In the rows, zero is written as 128.
Known rows, with every step that occurs:
y-g: 118 131 112 134 118 135 136 127 118 130 132 121 132 135 125 113 120 125 118 123 126 107 113 125 112 130 138 133 142 152 120 129 137 131 132
g-h: 116 116 110 127 120 163 129 126 125 134 129 124 129 137 121 130 109 122 114 126 112 121 113 126 124 127 130 136 135 132 124 125 129 118 115
s-u: 124 130 128 127 120 144 135 132 118 116 122 129 115 133 133 143 123 115 125 126 115 133 118 123 99 114 141 134 121 124 128 128 136 132 125
m-r-v-x: 130 126 117 123 162 198 120 124 118 150 93 129 126 125 113 162 119 122 129 124 103 105 127 132 120 107 151 112 126 108 129 132 132 148 98
m-r: 128 129 125 131 143 153 128 124 124 131 125 125 129 125 120 147 128 123 131 123 112 118 118 130 120 130 138 129 133 121 137 128 137 151 119
z-g-s-u-n: 131 115 128 131 110 144 143 122 127 110 108 120 113 151 117 139 108 110 117 124 118 141 120 123 83 101 145 137 102 133 120 127 124 126 111
m-r-v: 134 132 125 127 156 177 125 121 120 138 109 123 128 124 116 156 129 123 132 119 109 109 121 133 121 119 148 118 131 113 141 128 135 155 112
v-x-l: 112 105 109 120 142 161 117 129 127 150 105 147 123 135 120 146 103 117 129 136 111 128 130 119 123 119 132 127 134 118 109 134 129 124 106
v-x-h-g: 110 98 93 142 135 152 125 143 133 148 97 141 126 136 117 137 97 114 113 140 104 129 131 129 135 110 121 133 145 111 100 130 128 114 96
v-g-s-u: 121 111 120 125 120 134 133 115 129 122 121 124 128 142 117 139 114 108 102 132 122 133 125 121 107 99 145 129 109 128 120 133 135 130 123
u-s-g-h-x-l: 114 99 101 135 140 189 132 131 124 134 107 144 101 144 134 123 106 117 135 135 98 135 117 122 106 156 123 129 137 135 112 141 127 94 89
u-s-g-h-x-v: 114 108 104 144 135 174 133 147 123 127 105 138 97 130 139 124 107 127 131 130 97 136 108 125 105 151 122 126 139 126 116 142 135 89 100
x-h-g: 113 104 101 146 130 131 131 140 134 136 114 135 128 134 120 132 107 115 117 136 109 132 124 131 134 122 118 140 149 115 111 126 131 122 112
t-u-s-g: 129 147 134 134 142 151 138 136 109 107 120 128 101 144 152 141 130 125 137 120 116 118 111 126 73 138 135 132 123 133 130 125 134 112 121
u-n: 121 132 127 128 117 137 137 125 114 117 114 129 123 137 128 145 116 121 127 127 113 127 120 130 96 117 128 134 130 123 124 124 133 136 122
n-u-s-g-h-x: 115 121 112 135 129 189 146 142 108 110 104 132 92 144 141 125 113 124 130 129 97 136 114 131 88 140 122 129 132 138 115 139 130 93 90
s-g-v-x: 127 125 108 127 132 172 129 128 125 139 117 125 120 129 130 131 109 131 138 128 123 108 115 127 110 144 133 127 136 134 121 130 127 106 116
z-g: 126 119 118 131 125 140 126 133 131 132 128 123 126 138 116 134 109 127 128 119 127 123 112 125 121 122 130 143 131 128 128 120 130 123 118
m-r-v-g-h-x: 119 92 94 136 146 223 128 126 127 156 89 126 125 133 97 144 96 115 101 130 96 119 129 135 133 103 137 111 132 106 124 138 129 124 85
m-r-v-g: 129 120 117 127 153 183 124 125 122 144 96 123 131 133 107 160 118 121 117 122 113 110 126 135 127 100 145 113 130 104 135 127 135 148 109
h-g-v-x-l: 107 88 86 139 123 170 129 145 136 157 83 139 119 133 113 130 84 111 115 138 108 137 137 125 128 118 127 128 145 118 96 138 123 101 101
t-u: 118 132 127 132 131 143 134 134 118 123 126 127 119 134 132 143 117 120 120 125 118 125 120 123 95 116 132 134 126 124 128 125 133 125 129
z-g-h-x-l: 109 73 89 138 126 190 126 137 141 155 108 138 114 141 103 122 80 115 117 133 106 142 122 119 132 128 120 138 137 125 109 137 119 96 87
x-v-g-z: 108 103 98 142 107 146 132 150 129 141 111 130 126 137 116 131 98 122 120 141 121 136 122 125 123 105 116 121 143 121 115 133 139 109 125
v-g-s-u-n: 121 113 124 127 110 140 143 117 120 112 101 125 121 151 119 146 109 105 102 133 116 140 129 125 86 89 142 126 105 125 114 132 131 131 117
x-v: 115 121 119 134 131 124 126 143 128 132 119 135 121 121 128 142 116 128 128 126 115 132 114 123 120 126 127 131 141 115 124 132 141 128 131
v-x-h-g-z: 108 92 81 150 113 167 132 147 131 150 102 135 128 143 115 123 90 110 120 154 106 131 135 129 130 109 114 128 146 126 96 133 126 105 94
n-u-s: 115 140 133 125 128 147 142 149 103 105 102 132 102 143 142 146 123 121 124 124 109 141 121 131 89 109 131 132 129 126 121 129 138 123 112
y-g-h-x-v: 102 94 85 150 114 170 139 147 129 147 109 131 117 126 116 102 93 123 104 131 105 129 113 122 121 131 126 125 151 141 104 147 136 99 113
r-v: 125 133 124 122 140 154 124 122 120 134 118 127 128 129 122 148 122 124 129 122 116 112 118 128 118 116 141 127 131 119 133 126 135 141 121
z-g-s-u: 130 113 123 130 120 137 133 121 136 121 128 119 120 142 115 133 113 114 118 122 125 135 115 119 104 112 148 140 107 137 125 128 129 125 117
x-l: 115 112 117 125 136 141 123 127 129 138 122 142 124 132 123 141 114 119 133 131 116 132 123 120 123 130 129 133 138 122 120 130 133 132 120
v-g: 116 117 115 127 126 135 126 128 124 133 121 127 133 139 117 142 110 122 112 128 125 120 121 127 124 109 127 132 134 120 123 124 136 128 124
u-s-g-y: 129 135 119 131 149 138 136 122 124 113 116 120 121 151 145 124 124 126 134 108 117 110 99 130 99 141 140 131 129 141 123 125 132 120 115
s-g-v: 130 132 116 132 127 151 134 126 127 126 133 120 122 128 133 125 119 132 141 123 128 112 108 128 110 155 130 135 140 138 132 127 131 115 130
r-v-x: 122 126 115 117 147 175 119 124 118 146 102 132 126 130 120 154 111 123 126 127 111 108 125 126 118 104 144 120 127 115 122 130 132 133 107
r-m: 126 126 123 135 145 146 126 125 124 131 127 125 130 123 121 144 129 123 133 125 112 119 119 129 122 131 138 131 132 122 134 129 139 150 127
t-u-n: 120 134 131 134 120 150 143 136 110 113 106 128 112 142 133 149 113 116 119 125 111 132 124 128 73 105 128 131 122 120 122 124 129 126 124
y-g-s-u-n: 123 127 122 134 101 139 153 116 114 109 111 118 120 148 127 117 119 108 109 127 117 126 121 122 74 109 152 127 113 157 111 136 132 135 126

Rows:
119 124 113 131 120 118 135 107 128 131 144 115 142 137 117 107 121 120 109 126 129 108 114 119 114 133 145 133 130 163 117 135 137 137 134 => y-g-s
113 118 95 134 112 174 137 139 121 148 105 120 126 134 120 111 97 124 107 128 122 109 122 125 113 118 140 124 143 147 106 135 129 109 119 => y-g-v-x
122 125 117 133 112 132 143 115 123 119 131 117 127 139 124 112 123 111 109 126 124 119 116 118 96 120 156 129 118 160 116 138 136 134 132 => y-g-s-u
115 114 98 149 97 137 139 135 127 132 129 120 134 139 118 117 106 114 127 141 118 128 124 129 118 126 118 134 141 141 115 131 133 117 119 => h-g-z
121 136 122 127 128 181 144 142 105 104 107 126 97 154 145 131 123 128 132 120 107 126 107 133 89 137 129 130 132 140 121 128 128 100 101 => n-u-s-g-h
108 103 89 142 110 177 140 129 123 142 124 123 126 135 115 98 98 119 103 131 109 117 116 123 119 133 130 130 143 153 108 141 132 108 111 => y-g-h-x
119 111 104 126 149 159 129 120 132 143 94 118 140 150 110 140 101 119 103 110 119 108 116 132 128 89 145 119 130 115 119 125 130 130 113 => r-v-g-y
115 91 98 140 130 149 132 131 136 137 96 137 121 140 117 135 101 101 103 143 102 141 134 123 118 100 139 130 120 120 96 139 126 116 96 => v-x-h-g-s-u
116 115 106 126 123 169 129 136 125 146 107 127 124 127 122 136 98 123 117 132 116 122 125 126 118 116 133 129 134 124 116 131 129 113 114 => g-v-x
129 138 122 133 127 157 138 137 118 116 116 123 107 136 145 127 121 128 137 123 120 120 109 130 95 151 132 133 136 137 129 127 133 108 120 => u-s-g-v
111 94 89 150 140 129 135 135 145 138 102 127 137 146 118 121 98 114 105 122 109 128 117 132 138 113 125 137 147 121 102 127 126 120 107 => x-h-g-y
126 150 134 126 137 149 142 141 103 98 111 130 99 146 150 140 134 129 144 120 115 126 111 132 83 136 130 131 131 135 126 128 136 118 114 => n-u-s-g
129 133 114 135 114 147 134 120 122 124 149 120 128 139 132 120 125 127 154 136 129 110 109 126 106 154 123 131 137 153 131 127 133 119 127 => s-g-z
111 92 92 130 131 200 127 126 126 152 97 128 125 137 104 136 89 115 99 133 103 122 126 129 131 101 129 120 132 113 116 136 128 108 94 => r-v-g-h-x
116 113 101 146 109 140 138 140 133 134 113 120 127 128 119 123 102 118 112 128 118 131 122 131 122 127 126 138 144 126 116 129 131 113 124 => h-g-v
116 109 98 143 131 120 136 126 139 131 112 117 140 143 118 119 104 116 109 112 114 121 113 132 125 117 132 136 138 132 110 128 131 126 118 => h-g-y
127 140 125 139 130 170 145 146 113 113 108 122 96 141 150 132 117 125 130 121 118 124 113 128 72 138 134 130 128 133 127 126 129 98 121 => t-u-s-g-v
109 106 108 141 133 134 127 143 131 138 116 142 117 112 123 136 105 124 126 134 106 143 120 122 119 128 120 131 141 112 119 143 143 120 121 => h-x-v
102 88 88 149 108 155 133 150 131 148 108 136 120 129 111 125 87 117 118 149 113 145 128 124 122 109 109 120 142 119 109 144 141 102 114 => h-x-v-g-z
124 142 126 132 126 167 148 150 108 105 101 124 93 142 148 132 122 130 138 121 116 131 113 134 81 137 130 130 136 136 124 129 131 103 114 => n-u-s-g-v
126 110 109 129 171 207 119 134 124 157 83 138 122 128 113 163 112 120 125 133 96 112 132 133 132 102 143 111 135 97 122 131 128 142 87 => m-r-v-x-h
118 110 107 123 156 184 118 134 124 154 92 141 123 133 119 154 105 121 121 135 104 115 129 128 130 100 136 120 136 103 115 129 128 127 95 => r-v-x-h
116 105 119 135 113 134 141 135 126 117 86 133 111 142 120 149 105 109 103 132 111 150 127 123 89 86 139 120 113 112 110 137 135 123 121 => x-v-g-s-u-n
106 89 92 135 119 177 130 129 129 145 114 129 128 138 107 127 88 115 97 137 108 131 125 126 130 113 119 131 135 121 112 135 130 104 101 => v-g-h-x
111 97 93 152 118 150 137 150 139 142 103 130 123 131 118 123 95 116 110 137 111 137 127 132 133 123 118 139 153 115 108 128 126 108 112 => x-h-g-v
130 146 131 127 139 138 132 127 113 111 127 128 112 139 147 136 134 129 146 122 118 115 107 128 95 151 133 134 130 137 132 125 137 122 120 => u-s-g
116 87 95 131 129 189 123 148 139 161 88 136 114 140 108 133 79 120 122 130 119 135 129 121 126 113 130 131 137 120 106 131 117 97 96 => z-g-v-x-l
118 110 115 124 128 119 125 107 134 133 133 122 143 139 110 135 111 117 104 131 128 122 122 122 125 112 135 133 121 131 121 130 136 132 126 => v-g-s
113 106 93 141 116 160 133 143 130 146 96 125 125 129 116 129 91 117 110 133 112 127 129 131 122 114 129 131 140 122 105 133 127 106 109 => h-g-v-x
115 125 100 142 95 151 143 131 117 133 137 115 134 143 122 100 113 120 124 136 128 111 117 124 108 130 130 128 143 166 116 132 135 121 130 => y-g-z
122 110 100 133 142 181 127 137 132 146 107 135 116 132 130 131 103 129 133 136 116 114 118 128 122 138 126 128 144 124 114 129 122 101 104 => s-g-v-x-h
120 117 108 136 132 179 135 129 118 123 120 130 106 138 137 121 113 123 131 130 102 125 109 127 101 153 125 132 131 139 120 135 131 98 97 => u-s-g-h-x
110 82 91 148 121 175 129 153 142 149 105 133 110 128 108 123 82 125 113 127 106 144 113 122 130 123 119 135 139 118 112 138 127 90 98 => z-g-h-x-v
118 115 104 131 116 175 131 129 120 143 110 121 133 146 111 137 103 117 120 138 122 115 127 130 120 97 130 117 133 125 124 128 132 123 114 => r-v-g-z
109 88 105 140 125 136 134 134 137 134 103 138 114 126 114 136 98 108 102 140 109 154 128 118 109 100 135 122 116 113 110 149 141 114 117 => h-x-v-g-s-u
121 106 106 132 117 172 129 135 133 138 123 118 124 146 111 126 97 125 115 120 119 122 108 125 128 122 129 142 132 133 123 121 122 105 105 => z-g-h
126 125 132 126 111 133 144 113 119 106 114 125 118 142 128 143 120 107 117 131 111 140 123 123 79 107 145 131 105 132 120 132 131 139 122 => g-s-u-n
109 102 87 140 122 184 136 149 127 156 94 130 122 136 119 111 91 122 103 136 115 115 126 126 124 114 133 125 152 136 99 134 125 104 107 => y-g-v-x-h
115 90 96 139 117 180 130 136 136 144 120 124 119 137 106 121 87 121 112 127 110 133 115 124 126 125 122 141 132 129 117 131 123 99 95 => z-g-h-x
131 113 118 125 156 165 123 104 131 143 108 118 141 134 99 154 119 117 110 124 116 110 127 131 129 103 152 114 119 116 132 133 134 153 110 => m-r-v-g-s
115 103 115 133 124 128 131 133 134 128 106 132 119 134 118 142 108 113 103 131 117 144 122 119 111 96 142 123 117 115 115 138 139 121 126 => x-v-g-s-u
116 124 103 139 106 154 143 137 123 136 122 115 128 132 123 104 107 125 109 123 128 112 115 127 112 130 138 131 147 151 117 131 133 117 133 => y-g-v
126 131 114 127 134 178 133 140 116 129 100 128 106 137 142 133 111 127 135 127 115 117 116 129 96 138 136 126 131 133 118 130 129 99 106 => u-s-g-v-x
105 94 100 141 131 139 126 147 132 145 103 141 120 121 114 138 95 122 112 136 111 142 125 124 125 110 117 125 141 105 113 141 142 112 118 => h-x-v-g
124 107 105 128 145 215 126 127 124 150 92 119 130 141 102 150 106 120 105 121 105 109 123 136 134 100 143 112 132 108 129 127 127 131 96 => m-r-v-g-h
119 113 111 139 123 105 130 110 138 128 135 121 142 132 113 125 115 114 112 130 119 126 121 125 123 130 133 140 127 138 116 134 136 133 124 => h-g-s
